What can hang from each mark:
Z: G X
H: P
X: D S Z
A: D
N: C G
G: N Z
P: D H
D: A X

Each row was made from one small tree. Brackets hold a mark, then the marks that hang from it, in alphabetical order. Every link used is in the known rows. Write each row's tree.
(in the rows, 128 means zero)
Known rows:
(H (P D)): [188 147  88 134 145 137 121 174  46 140 103 157 137 147 125 165 131 104]
(X D S Z): [147 134 163  77 102 122 114  89 165 150  92 113 147  94 126  48 137 160]
(D A (X S)): [112 101  94 146 129  85 152 129 171 118 121 182 125 135 127 139 157 121]
(P D H): [147 183  72 155 128 135 151 133  16 108 124 152 130 160 165 173 140 159]
(A (D (X Z))): [162 105 144 125 113 150 134 165 125 114 114 172 115  90 109 128 107 101]
(X D S): [162 131 126  83 100  97 125 107 127 141 102 109 143  89 104  83 164 154]
(A (D (X S (Z G)))): [137 109 134 104 107 150 122 154 165 114 121 160  98  79 110 114 107 127]
(D (X Z)): [149 110 146 166 135 121 137 128 147 123 136 180 124 141 123 133 153 102]
(P (D A (X S (Z (G N)))) H): [ 79 174  81 148 134 143 133 117 110 111 147 165 120 164 212 143  91 178]
(H P): [194 127  95 139 140 115 132 158  68 133  95 149 145 149  98 167 161  79]
(X D S (Z (G (N C)))): [118 130 166  66 109 144 105  81 166 141 129  67 137  97 130  50 109 182]
(N C (G (Z (X (D A) S)))): [130  94 155  91  98 115 139 136  90  89 128  78 128 118  99 146 150 123]
(Z (G N) (X (D A) S)): [ 67 129 144 130 137 114 123 104 211 137 168  69 120 118 124 109 126 144]
(Z G X): [ 95 123 128 176 151 110 143 124 191 119 164 109  89 141  92 167 176 121]
(G (N C) (Z X)): [135 109 199 133 110 166 122 127  36 129 125  65 153 130  90 149 105  58]
(G N Z): [166 113 172 125 109 177 118 161  34 136 107  85 157 152  90 137 123  67]
(H (P (D A (X S)))): [156 139  80 133 145 124 117 168  95 138 108 180 131 145 148 158 115 111]
(P (D A (X S (Z G))) H): [ 78 171  75 150 135 134 135 116 124 107 139 178 109 162 209 149 102 184]
(H (P (D X))): [178 143  93 145 148 134 114 174  70 138 119 178 129 147 138 168 122  99]

Write each row's tree:
[174 144 105 143 148 142 111 168  83 140 115 179 131 148 146 155 114 102]	(H (P (D (X Z))))
[117 120 195 118 107 158 105 132 109 150 112  76 156 126 113 107 101  73]	(G N (Z (X (D A) S)))
[ 94 121 145 162 146 128 143 112 137 115 183  70 113 135  95 161 142 116]	(Z (G (N C)) X)
[ 98  92 132 162 151 125 149 121 162 113 150 153 127 160 144 143 116 123]	(D A (X (Z (G (N C)))))
[ 96 121 142  80 120 123 118  90 217 141 107 101 127 114 141  59 123 189]	(X (D A) S (Z G))
[ 81 115 157 151 150 121 139 104 152 125 181  60 128 129 120 141 117 130]	(Z (G (N C)) (X (D A)))
[ 83 132 138 131 133 102 120  99 229 134 160  91  93 106 108 118 158 153]	(Z G (X D S))
[171 147  88 131 140 129 108 167  86 139 114 176 126 136 139 155 122 108]	(H (P (D (X S))))
[124 136 151 133 119  88 133 100 171 143 124 118 131  94 104 108 164 116]	(Z (X D S))
[144 133 102 137 156 148 116 160  79 133 130 152 135 155 157 161  85 114]	(H (P (D A (X (Z (G (N C)))))))
[ 97 125 152  77 119 136 115  93 200 145 118  83 142 117 145  50 106 181]	(X (D A) S (Z (G N)))
[ 96 120 154  70 117 135 118  82 179 140 121  73 143 109 143  55  99 184]	(X (D A) S (Z (G (N C))))
[137 112 116 131 136 141 146 130  76 109 164  69 123 146  88 157 148 140]	(Z (G (N C)))
[102 103 120 143 131 101 145 115 198 124 114 185 127 137 142 114 138 125]	(D A (X S Z))
[109 128 143 136 125  81 142 101 181 141 118 122 136 102 112 111 158 117]	(Z (X (D A) S))
[151 111 138 104 102 145 126 154 146 117 108 170 111  75 109 110 108 114]	(A (D (X S Z)))
[133 176  79 170 133 132 141 134  51 106 147 181 119 159 185 176 127 151]	(P (D X) H)
